What can hang from each mark
kupu: dezuz
gorinip: kupu raku
ratusod: lemov
fadu: raku
raku: fadu gevi gizuvo gorinip vuvut
dezuz: lemov raku vuvut
lemov: raku ratusod
kapi: raku
gizuvo: raku

Known rows, with every way that one mark hangs from another
kapi(raku(fadu gorinip vuvut)): [-0.44  0.11 -3.20  1.21 -2.21 -1.20  0.98  1.63  0.10 -0.84 -2.87 -1.69
  0.19 -0.19  0.29 -3.37  3.06  4.35  0.93  4.84  0.37 -2.47  3.89  1.08]
raku(gizuvo gorinip vuvut): [-0.51 -1.35 -4.95  1.43 -1.44 -4.64  2.30 -0.53  0.58 -1.36 -0.46 -1.58
  0.53  2.76 -0.86 -0.82  1.89  5.88 -0.26  1.02 -0.06  3.15  4.75  4.05]
ratusod(lemov(raku(gevi))): [-1.04  3.04  5.59  0.92  1.48  3.52 -4.95 -1.27  0.73  3.38 -4.04  2.14
 -0.94 -1.62 -0.40  1.74 -1.33  0.60 -0.45 -0.22  0.37 -2.22 -6.91 -2.75]
gorinip(raku(gevi)): [-0.90  1.37  2.60  0.86  1.21  4.78 -3.18  1.37 -0.49  1.46 -6.00  2.37
  1.82 -2.06  1.24  1.29 -0.54 -0.16  0.44  0.03 -0.03 -0.97 -5.68 -1.75]
gorinip(kupu(dezuz(lemov vuvut)) raku(gizuvo)): [ 0.44 -3.27  0.63 -4.23  1.01 -2.07  0.48 -1.02 -0.63 -0.46  8.92  2.47
  0.96 -1.31 -3.05  2.48 -3.71 -5.75  1.11 -6.47 -0.15  3.00 -3.58 -1.44]
raku(vuvut): [-1.51 -0.45 -0.85  1.40 -0.33  0.45 -1.05 -0.53 -0.07  0.50 -2.66  0.83
  1.10  0.17 -1.01  0.06  1.89  3.58 -0.04  1.85  0.01  1.04 -0.44  0.55]
dezuz(raku(gevi gizuvo gorinip(kupu) vuvut)): [ 2.01 -0.55 -2.41 -0.81 -0.80 -2.05  3.16  1.01  0.34 -0.46  1.20 -1.89
  1.30  1.41  1.24 -0.32 -1.28 -1.25  0.98 -1.04  0.53  2.39  4.30  1.68]
dezuz(lemov raku(gevi gizuvo gorinip) vuvut): [ 0.38  0.44 -1.73 -1.60  1.26 -2.21  2.23 -0.46 -0.32  1.67  1.53 -1.32
  0.66  0.59 -0.22  1.10 -2.17 -1.23 -0.09 -4.33 -0.77  1.74 -1.95  1.78]
dezuz(raku(fadu gorinip) vuvut): [ 0.13  0.04 -1.89 -0.37  0.29  2.12  1.83  1.46 -0.38  1.60 -2.50 -0.21
  0.84  0.47  0.22  0.48 -0.18 -0.17  2.27 -4.34  0.85 -1.65  0.02 -1.78]
fadu(raku(gizuvo gorinip)): [ 0.62 -0.50 -3.56  1.54 -0.77 -0.40  0.14  0.10  0.27 -1.26 -1.40 -1.10
 -0.17  1.96  1.13 -0.09  2.38  5.76 -0.98  0.48 -0.93  3.68  0.66  3.77]
raku(gorinip): [-0.53 -0.56 -0.35  1.58 -0.05  0.60 -2.04 -0.55 -0.17  0.34 -3.92 -0.03
  0.79  0.81 -0.38  0.65  1.90  2.97  0.52  1.55  0.39  0.66 -1.09  0.55]
gizuvo(raku(gevi gorinip vuvut)): [ 0.01  0.67 -2.56  1.07 -1.88 -0.73  0.34 -0.51 -0.75  1.25 -4.96 -1.24
  0.08  1.17  1.46 -0.50  1.64 -0.63  1.45  4.18 -0.48  0.43  2.72  0.47]
kupu(dezuz): [-1.67 -1.01  1.30  0.55  0.73  3.34 -3.07 -0.85 -0.45 -0.04  0.14  2.45
  0.73 -1.24 -1.68  2.08  0.11 -1.70  1.18  0.88 -0.03  0.89 -3.77 -2.03]
ratusod(lemov(raku(gevi gizuvo gorinip vuvut))): [ 0.83  1.47 -0.96  0.74 -0.47 -4.45  0.97 -1.06  1.85  1.05  0.22 -1.43
 -1.36  1.92 -0.61  0.02 -0.92  4.22 -0.85 -1.71  0.44  0.20  2.05  2.42]
ratusod(lemov): [-0.18  0.70  4.68  0.51  0.93  1.14 -5.13 -0.90 -0.54  3.89 -2.35  2.37
 -0.39 -0.77 -1.22  0.90  0.79  3.78 -1.18  1.91  0.17  0.35 -5.63 -1.51]
ratusod(lemov(raku(fadu gevi gizuvo gorinip))): [-0.20  2.21  1.81  1.18  0.59 -0.72 -0.69 -0.08  0.92  0.19 -1.62 -0.54
 -2.28  1.20  0.65 -0.34 -0.39  2.30 -1.50 -0.28  0.47 -2.46  0.06  0.21]
raku(fadu gevi gizuvo gorinip(kupu) vuvut): [ 1.08 -1.09 -1.64  0.03 -0.75 -2.45  2.87  0.83 -0.36 -3.37  1.39 -2.21
  0.25  3.20  1.04 -1.63  1.33 -1.60 -1.52  2.69  0.15  0.85  6.82  1.48]
fadu(raku(gevi gizuvo)): [-0.93  1.52 -0.69  1.37  0.50  3.53 -1.69  0.35 -0.16 -0.45 -3.22  0.39
  0.15  0.34  1.91  0.33  1.43  1.96 -2.16  2.29 -1.74  3.10 -2.98  1.51]
lemov(raku(fadu vuvut)): [-2.68  0.64 -0.47  2.05 -0.24  2.50  0.57 -0.10  0.88 -1.28 -3.24  0.88
 -0.08 -0.50 -0.48 -0.69  1.44  3.16  0.59 -0.39  0.74 -3.11  0.52 -0.81]
dezuz(raku(fadu vuvut)): [-0.92  0.35 -0.45  1.11  0.11  3.01  1.58  2.06 -0.48  0.90 -2.53  0.64
  1.01 -1.09  0.85 -1.18  1.11  3.16  0.78 -0.24  0.62 -2.17  0.60 -0.38]
gizuvo(raku): [-2.77  0.69  0.59  1.23 -1.21  3.15 -3.63 -1.08 -1.07  2.78 -6.63  2.42
  0.19 -1.69  0.44  0.22  1.75  0.22  1.98  4.73 -0.64  1.00 -3.91 -2.09]
raku(fadu gevi gizuvo gorinip(kupu(dezuz)) vuvut): [ 1.55 -2.32 -1.98 -1.01 -0.47 -2.19  3.46  0.52 -0.36 -4.61  6.04 -1.85
 -0.08  2.74 -0.05 -0.35 -0.06 -5.60 -0.57  1.16  0.19  1.01  7.35  0.51]
lemov(raku(fadu gizuvo vuvut) ratusod): [-1.56  0.78  0.45  1.09 -0.35 -2.76  0.55 -0.83  1.85  0.57 -0.27  0.55
 -1.16 -1.00 -0.84 -1.84 -0.02  5.05 -1.37 -0.91  0.07 -0.98  1.47  0.89]
kapi(raku(fadu gevi gorinip)): [-0.87  2.06  0.05  1.26 -0.72  2.85 -1.95  1.92 -0.45 -0.40 -5.90 -0.97
  0.08 -1.23  1.80 -2.37  1.96 -0.32  0.25  6.34 -0.09 -3.53 -0.46 -1.11]
gorinip(raku(vuvut)): [-0.58 -0.56 -0.78  0.74 -0.35  0.46 -0.24  1.06  0.02  1.16 -3.09  1.77
  1.85 -1.18 -0.32  0.13  0.44  4.38  1.08 -1.51  0.51 -0.13 -1.37  0.45]

Rows
[ 1.48  0.15 -4.78  1.26 -0.80 -1.77  2.59  0.54  0.33 -1.89 -0.60 -2.83
  0.02  3.10  1.80 -0.64  1.95  4.03 -1.85  0.91 -1.32  3.37  4.06  4.70]  fadu(raku(gevi gizuvo gorinip vuvut))
[ 1.82 -1.04 -1.28 -1.83 -1.73 -0.70 -0.16  0.46  0.12 -1.79  3.38 -1.57
  0.74 -0.70 -0.60 -0.34 -0.76 -6.04  2.45  3.29  0.43 -0.09  2.90 -1.50]  kapi(raku(gevi gorinip(kupu(dezuz)) vuvut))
[ 2.66  0.50  3.46 -0.55  0.07 -0.69  0.14 -0.07  0.52  0.00  1.63 -1.12
 -1.52  1.40  0.34 -0.25 -0.42 -1.95 -0.77 -1.09  1.55 -3.74  2.83 -1.83]  ratusod(lemov(raku(fadu gevi gorinip(kupu) vuvut)))
[-2.83  0.39  1.38 -0.63  1.36  1.35 -1.83 -2.94  0.54  1.41 -0.42  1.77
  0.10 -1.64 -2.94  2.38 -1.06 -0.16  0.75 -4.47 -0.08 -0.78 -6.58 -1.73]  dezuz(lemov(raku) vuvut)
[-0.67 -0.83  3.48 -0.61  2.17  3.76 -0.62  0.72 -1.69  0.03  3.78  2.03
 -0.03 -3.45 -0.34  0.65 -0.82 -2.10  0.16 -1.45  0.14 -2.76 -4.40 -1.45]  kupu(dezuz(lemov raku(fadu)))
[-0.50  1.06  2.22  0.80 -0.05 -0.71 -2.08 -1.44  1.27  2.87 -1.12  1.44
 -0.96 -0.61 -1.90  0.69 -0.16  5.09  0.25 -1.80  0.83 -1.27 -2.68 -0.63]  ratusod(lemov(raku(vuvut)))
[ 0.71 -1.90  1.74 -4.40  1.68 -0.67  0.27 -0.74 -0.86 -0.40  7.87  1.99
  1.00 -1.29 -1.91  2.76 -4.36 -9.03  0.36 -5.37 -0.58  2.25 -3.96 -2.03]  gorinip(kupu(dezuz(lemov vuvut)) raku(gevi gizuvo))
[ 2.29 -0.38 -0.79 -0.07 -0.34  0.74 -0.32  0.26 -0.16 -1.94  0.28 -1.55
  0.14  2.08  2.16  0.44  1.01 -1.40 -1.47  1.33 -0.86  3.62  1.07  1.43]  fadu(raku(gevi gizuvo gorinip(kupu)))
[ 1.51  0.99 -0.25  1.45  0.50  3.66 -1.79  0.51 -0.51 -0.25 -3.72 -1.17
  0.20  1.11  2.41  0.90  2.00  1.11 -1.03  1.34 -0.87  0.76 -1.58  1.06]  fadu(raku(gevi gorinip))
[ 1.66  0.07  3.48 -2.60  2.27 -2.34 -1.47 -3.40  0.91  2.17  5.70 -0.14
 -1.07 -1.54 -2.85  3.01 -4.05 -5.91  0.13 -6.58 -0.33 -1.52 -4.16 -1.93]  kupu(dezuz(lemov(raku(gevi gorinip) ratusod) vuvut))
[ 0.79 -0.45 -3.88 -0.02  0.01 -0.71  5.06  2.18 -0.05 -2.34  3.35 -1.80
  0.14  1.20  1.17 -0.62 -1.16 -1.40  0.75 -1.75  0.21 -0.60  5.60  1.71]  kupu(dezuz(raku(fadu gevi gizuvo gorinip vuvut)))
[-1.68  1.82  5.00  1.27  0.94  3.10 -3.63 -0.42  0.38  2.01 -2.73  2.57
 -1.65 -1.51 -0.68  0.20  0.38  3.12 -0.54 -0.37  0.93 -3.87 -4.72 -2.92]  ratusod(lemov(raku(fadu)))
[-2.63  2.10  2.15  1.43 -0.26  5.36 -2.81  0.43 -1.89  1.52 -7.53  1.69
 -0.41 -1.45  2.43 -0.78  1.86 -3.35  0.34  6.50 -0.91 -2.08 -2.59 -3.26]  gizuvo(raku(fadu gevi))
[ 0.21 -0.52 -0.91 -1.36 -1.26  0.51  0.08  1.43 -0.19 -3.64  3.00 -1.01
 -0.35 -0.64  0.60 -1.58 -0.42 -6.48  0.96  4.70 -0.09 -0.46  2.72 -1.59]  kapi(raku(fadu gevi gizuvo gorinip(kupu(dezuz))))
[ 1.75 -0.12  2.67 -2.09  1.75 -4.07  0.80 -0.80 -0.05  2.53  7.54  0.21
 -0.12 -2.82 -0.82  0.16 -3.60 -1.31 -1.93 -2.35 -1.18  1.41 -1.75  1.77]  kupu(dezuz(lemov(ratusod) raku(gevi gizuvo vuvut)))
[ 1.17 -0.50 -0.30 -0.24 -1.92  0.14  1.22  0.40 -1.54 -0.63 -2.01 -1.37
 -0.46  1.50  2.25 -1.54  1.86 -5.20  0.93  4.86  0.11 -1.13  5.25 -1.66]  gizuvo(raku(fadu gevi gorinip(kupu) vuvut))
[ 0.48  1.37 -0.28  1.03 -0.14 -3.92  1.96 -0.42  1.79 -0.37 -0.56 -1.97
 -1.27  0.77  0.49 -1.79 -0.49  2.69 -1.69 -0.95  0.06 -1.78  4.34  1.85]  lemov(raku(fadu gevi gizuvo gorinip vuvut) ratusod)
[ 0.45 -0.94  2.63 -3.35  2.15 -2.37  0.86 -0.57 -0.47  2.90  8.12  1.52
 -0.77 -2.82 -2.12  0.40 -3.52 -2.84 -0.87 -5.76 -0.78  0.17 -3.40 -1.08]  kupu(dezuz(lemov(ratusod) raku(fadu gizuvo) vuvut))
[ 0.50  0.07 -2.87 -0.56 -2.29 -2.46  2.19  1.71  0.14 -2.80  0.24 -2.61
  0.01  0.87  1.30 -3.62  1.21 -1.27 -0.18  5.75 -0.02 -0.30  6.15  0.98]  kapi(raku(fadu gevi gizuvo gorinip(kupu) vuvut))
[ 1.69 -1.27 -0.54 -2.19 -0.19  1.01  0.50  0.13 -0.07  2.06  0.19  0.16
  1.61  0.33 -0.82  2.03 -1.72 -3.60  3.38 -5.23  1.14  1.22 -0.88 -2.71]  dezuz(raku(gorinip(kupu)) vuvut)
[ 0.26  0.22 -1.50  1.10 -0.91 -4.81  2.41 -0.23  1.47 -0.27  1.40 -1.08
 -2.12  2.20 -0.76 -1.61  0.67  6.77 -0.85 -1.91  0.98 -1.51  4.24  2.27]  ratusod(lemov(raku(fadu gizuvo gorinip vuvut)))
[ 0.58 -2.23  2.89 -1.71  0.60  3.55 -2.53  0.62 -0.63 -0.47  2.47  3.41
  1.55 -2.71 -1.04  2.39 -2.00 -4.94  2.65 -2.52  0.99  0.48 -3.92 -3.65]  gorinip(kupu(dezuz) raku)
[ 0.67 -0.78 -0.56 -0.69 -0.09 -4.45  2.27 -2.14  1.01 -2.76  4.14 -2.05
 -0.45  1.21 -0.67  0.14 -1.01 -0.99 -0.90 -1.41  0.11  0.95  2.63  2.76]  dezuz(lemov(raku(gevi gizuvo gorinip(kupu) vuvut)))
[-0.63 -1.63 -1.14 -0.76  0.82 -1.69  3.81  0.68 -0.81 -1.53  7.20  0.29
 -0.22 -1.24 -0.85 -0.88 -0.79  0.54 -0.64 -2.02 -0.27 -0.21  1.29  2.23]  kupu(dezuz(lemov raku(fadu gizuvo vuvut)))
[ 1.91 -1.70 -1.76 -0.04 -1.00 -0.70  0.06 -0.13  0.02 -2.04  1.25 -1.01
 -0.01  2.02  1.04  0.15  1.64  1.70 -0.69  0.30 -0.47  4.28  1.55  1.95]  fadu(raku(gizuvo gorinip(kupu)))
[-3.01  1.43  0.63  1.73  0.84  2.96 -1.18  0.73 -0.65 -1.13 -4.00  0.80
  0.11  0.41  1.19 -0.96  1.39  0.06 -2.03  4.22 -0.89 -0.02 -1.12 -0.13]  raku(fadu gevi gizuvo)
